What can hang from each mark:
J890: J8 J22 J54
J22: J8 J54 J117 J397 J659 J890
J8: J22 J890
J659: J22
J54: J22 J890
J397: J22

Known rows, with every way that one mark hangs from another:
J22(J8 J54 J117 J397 J659): [-1.155 -1.675  1.446 -4.405 -0.139 -2.754  0.571 -2.559  1.420 -1.117
 -3.070  1.443 -0.334 -4.179  0.908  4.932  1.638  0.722  4.000  0.327]
J54(J22(J117 J397 J659) J890(J8)): [-2.046  0.080  3.350  0.605  1.551 -1.611 -0.940  1.298 -1.426 -0.666
  2.637 -0.034 -5.541 -0.062  0.204  2.196  0.463 -0.577 -2.524 -2.798]
J8(J22(J54 J659 J890)): [-0.553  0.292  0.437 -0.248 -1.473  0.658 -0.056 -0.984  1.127  0.149
 -0.613  0.790  2.834 -0.358  0.613 -0.165 -0.356  0.452  2.073 -0.087]
J22(J8 J117 J397 J659 J890): [-1.720 -1.582  1.678 -4.631 -1.032 -2.748  4.612 -2.333 -0.623 -1.010
 -2.923  0.902 -0.505 -1.679  0.765  3.648  2.639  0.302  7.156  0.577]
J8(J22(J117 J659 J890)): [-0.647  0.051  1.016 -0.127 -0.438  0.129  0.156 -1.284  0.656  0.048
 -0.589 -0.482  2.579 -0.368  0.593 -0.892  0.438  0.241  1.203 -0.334]
J890(J8(J22) J54): [ 1.137 -0.372 -2.807  4.931  0.706  1.635 -3.745 -0.081  0.630  0.081
  4.213 -0.805  1.902  3.444 -0.208 -0.870 -2.798 -0.362 -2.138 -0.905]
J22(J8 J54(J890) J117 J397 J659): [-1.628 -0.790  2.696 -3.904  0.359 -3.128  0.309 -1.916  1.267 -1.608
 -2.390  1.921 -3.023 -3.126  0.606  5.095  2.257  0.548  4.061 -0.989]
J659(J22(J8 J54 J890)): [ 1.721  0.534 -0.606 -2.174 -1.934  0.452  4.197  1.119  0.467  0.754
 -1.881  2.013  0.801  0.384  0.232 -1.083  1.181 -0.747  3.267  0.508]
J8(J22(J659 J890)): [-0.523  0.635 -0.319  0.551 -0.779  1.109  1.112 -0.096 -0.218  0.079
 -0.043 -0.204  3.086  0.691  0.220 -1.394 -0.099  0.206  1.062  0.103]
J397(J22(J54 J117 J659 J890(J8))): [-0.746 -0.710 -0.018 -3.666 -0.628  0.566 -0.453 -1.102  1.598  0.127
 -2.014 -0.254 -1.336 -1.491  0.283  0.330 -0.434  0.739 -1.437  0.943]
J54(J22(J117 J659) J890): [-1.819  1.356  3.855 -0.671  0.236 -0.733 -0.395  1.990 -0.872 -1.182
  1.795 -0.317 -4.738 -0.309 -0.438  0.499  2.081 -0.137 -4.146 -2.142]
J659(J22(J54 J397 J890)): [ 1.406  0.542 -0.683 -0.893 -0.295  0.098  2.542  1.159 -0.382  0.667
 -2.197  0.907  0.728  0.210  0.554 -0.360 -0.350 -0.682  1.708  0.675]
J54(J22(J8 J397 J659) J890): [-1.908  0.756  2.740 -0.744  0.293 -1.230  2.523  2.466 -2.381 -0.992
  1.313  0.972 -4.814 -0.271 -0.246  1.672  2.501  0.022 -0.035 -1.630]
J8(J22 J890): [ 1.102  0.685 -0.786  4.852  0.597  1.826 -2.120  0.040 -1.110  1.160
  1.280 -0.555  6.168 -0.147  0.289 -5.018 -1.632 -0.525  1.116  0.101]
J22(J659): [-0.486  1.381 -1.787 -1.177 -0.396  1.535  0.842  1.129 -0.869 -1.565
 -0.225 -0.999  1.420  0.614 -1.015 -0.014 -0.126  0.052 -4.107  1.213]
J22(J54 J117 J890(J8)): [-0.190 -0.269  1.367 -0.955 -2.472 -1.362 -1.559 -2.662  1.765 -0.596
 -0.754  0.320 -0.390  0.511  0.085  1.699 -0.893 -0.299  1.976 -0.393]
J659(J22(J8 J54 J117 J397 J890)): [ 1.307 -0.660  0.679 -2.663 -0.484 -1.494  3.504 -0.310  0.613  0.854
 -3.074  1.673 -0.011 -1.360  1.068  0.637  1.454 -0.563  4.883  0.113]
J54(J890(J22(J8 J117))): [-0.126  1.974  0.744  2.355  0.604 -0.189 -0.390  1.057 -0.294 -0.417
  1.508 -0.574 -3.098  2.812 -1.723 -0.843  0.776 -0.133 -2.347 -1.239]
J54(J22(J890(J8))): [-0.516  0.527  0.826  1.080 -2.083  0.267  1.332  1.511 -1.939  0.087
  1.864 -0.532 -0.874  1.557 -0.360 -0.877 -0.101 -0.469 -1.413 -0.351]
J22(J397 J890): [-0.235  0.901 -0.926  0.552 -0.870 -0.694  2.192  0.183 -2.733 -1.125
 -1.726 -1.102  0.905  1.954 -0.500  0.336 -0.343  0.042  2.030  1.371]

Rows:
[-1.172 -1.493  1.526 -4.482 -2.360 -1.388  3.212 -2.310  1.252 -1.264
 -0.692  1.193 -0.486 -0.168  0.486  2.841  3.040  0.234  5.613  0.256]  J22(J8 J117 J659 J890(J54))
[ 1.053  0.172 -2.513 -0.133  0.206  1.958  0.517  1.240 -0.834  0.288
 -0.819 -0.842  1.110 -0.283 -0.622 -3.518  0.364  0.669 -1.475  1.929]  J397(J22(J8(J890(J54))))
[-0.326 -0.183 -2.393  3.159  0.778  1.741 -0.833  0.149  0.277  1.466
  3.717 -0.520  0.169  3.020 -1.008  0.430 -3.292 -0.695 -3.892 -0.179]  J890(J8 J22(J659))
[-0.667  0.309  0.018 -2.577  0.879  0.703 -2.157  0.086  1.613 -0.455
 -1.417 -0.641 -2.765 -1.641 -0.213 -0.055 -0.196  0.844 -4.733  0.191]  J397(J22(J54(J890(J8)) J117 J659))
[-0.976 -0.871  1.762 -0.704 -0.058 -1.293 -0.853 -2.360  1.263  0.225
 -1.678  0.448  2.104 -2.097  1.376  1.567 -0.154  0.645  3.769 -0.452]  J8(J22(J54 J117 J397 J659 J890))
[ 1.644  0.819 -0.596 -0.742  0.739 -0.287  2.465  1.917 -0.266  0.362
 -1.655  1.655 -1.038 -0.194  0.076 -0.199  0.870 -0.691  1.471 -0.294]  J659(J22(J8 J54(J890) J397))
[ 0.520  0.072 -2.073  4.129 -0.028  1.117 -2.870 -0.402  1.162  1.689
  3.217 -0.231  0.145  2.813 -1.063  0.288 -3.781 -0.537 -3.237 -0.359]  J890(J8 J22(J54))
[ 0.916  0.236 -1.767 -1.144 -0.544  1.476 -0.042  0.541  0.074  0.449
 -1.983  0.005  1.033 -1.753 -0.411 -2.689  0.115  0.843 -0.675  1.832]  J397(J22(J8(J890) J54))
[ 0.198  1.637  0.208 -0.741 -1.915 -0.439  0.371  0.522  0.449 -1.546
 -0.774  1.474 -1.733  0.723 -1.108  0.684  1.398  0.202  1.035 -0.421]  J22(J8 J54(J890))
[-1.801  0.720  3.986 -1.686 -0.363 -1.334  1.416  1.610 -0.765 -1.046
  1.383  0.736 -4.978 -0.753 -0.242  0.969  3.346 -0.111 -1.141 -2.240]  J54(J22(J8 J117 J659) J890)
[-0.496  1.250 -1.044 -2.431  0.382  1.714 -0.833  1.467  0.574 -0.712
 -1.575 -0.522 -1.986 -0.944 -0.722 -0.831 -0.057  1.056 -5.109  0.904]  J397(J22(J54(J890) J659))
[ 2.063 -0.175 -1.095 -0.374  0.554  0.174  2.278  1.063 -0.425  1.240
 -1.661  1.789  2.067 -1.464  0.699 -1.235  0.107 -0.836  3.227  0.547]  J659(J22(J8(J890) J54 J397))
[ 1.979 -0.406 -0.517 -0.231  1.561 -0.371  2.636  0.797 -0.897  1.200
 -1.655  0.536  1.826 -1.447  0.788 -2.010  0.902 -1.063  2.446  0.354]  J659(J22(J8(J890) J117 J397))
[ 0.101 -1.149 -0.037  3.249  1.572  0.465 -2.745 -1.167 -0.164  1.154
  2.610 -0.369  2.778  0.074  0.175 -0.437 -1.703 -0.314  0.954  0.441]  J8(J890(J22(J117 J397 J659) J54))
[ 1.065 -0.776 -1.900  4.477  0.974  0.955 -4.299 -0.929  1.229  0.126
  3.896 -1.042  1.466  2.690  0.114 -0.487 -2.432 -0.372 -2.010 -1.254]  J890(J8(J22(J117)) J54)
[ 0.419 -0.894 -0.467  3.020  0.077  0.344 -3.353  0.264  0.264 -0.198
  4.518 -0.958 -1.118  2.099 -0.130  0.629 -1.507 -0.548 -3.589 -1.171]  J890(J8 J54(J22(J117)))
[ 0.039 -0.123  0.158  2.293  1.029 -0.949 -2.852 -1.218  0.988  1.110
  0.018 -1.048  0.136 -0.043 -0.435  1.424 -1.589  0.544 -1.885  0.294]  J890(J22(J54 J117 J397))
[ 1.807  0.556 -1.055  0.119  2.044  0.036  1.218  1.488 -0.731  0.502
 -1.771 -1.017  0.870 -0.401  0.220 -1.517  0.003 -0.718 -2.352  0.389]  J659(J22(J117 J397))
[ 0.156 -0.400 -2.118 -2.046  0.352  2.043  1.283  0.922 -0.436  0.126
 -0.848 -0.233  0.892 -1.247 -0.248 -2.159  0.617  0.684 -1.107  1.893]  J397(J22(J8(J890(J54)) J659))
[-0.504 -2.414 -1.121  3.354  2.473 -0.249 -3.404 -1.829  1.541  1.325
  4.556 -0.587 -1.063  2.120  0.193  3.407 -3.075 -0.282 -1.489 -0.865]  J890(J8 J22(J117 J397 J659) J54)
[ 1.177 -0.664  0.484  4.593  1.182  0.860 -4.337 -1.481  0.532  1.039
  2.153 -0.575  5.268 -0.638  0.950 -3.497 -1.132 -0.276  1.765 -0.679]  J8(J22(J117) J890(J54))
[-0.082 -0.548 -1.576  2.018 -0.410 -0.594  0.309 -0.703 -1.713 -0.767
  1.158 -0.536  0.045  3.338 -0.002  1.698 -1.729 -0.309  2.724  0.366]  J22(J397 J890(J8 J54))
[-0.833  0.442  1.309  0.635 -1.164 -0.751  1.855  1.541 -2.856 -0.121
  0.225 -0.833 -0.768  0.312 -0.010  0.049  0.576  0.050 -0.152  0.244]  J54(J22(J397 J890))
[ 0.620  0.628 -0.933 -1.522  0.290  0.829 -2.481  0.156  1.183 -0.138
 -2.614 -1.799 -0.389 -1.797 -0.542 -1.731 -0.228  1.202 -5.253  1.484]  J397(J22(J54 J117))
[ 0.961 -0.409 -1.245 -0.849  0.575  0.965 -0.443  0.062  0.048  0.339
 -1.384 -1.169  0.665 -1.406 -0.225 -3.008  0.869  0.703 -1.253  1.428]  J397(J22(J8(J890(J54)) J117))
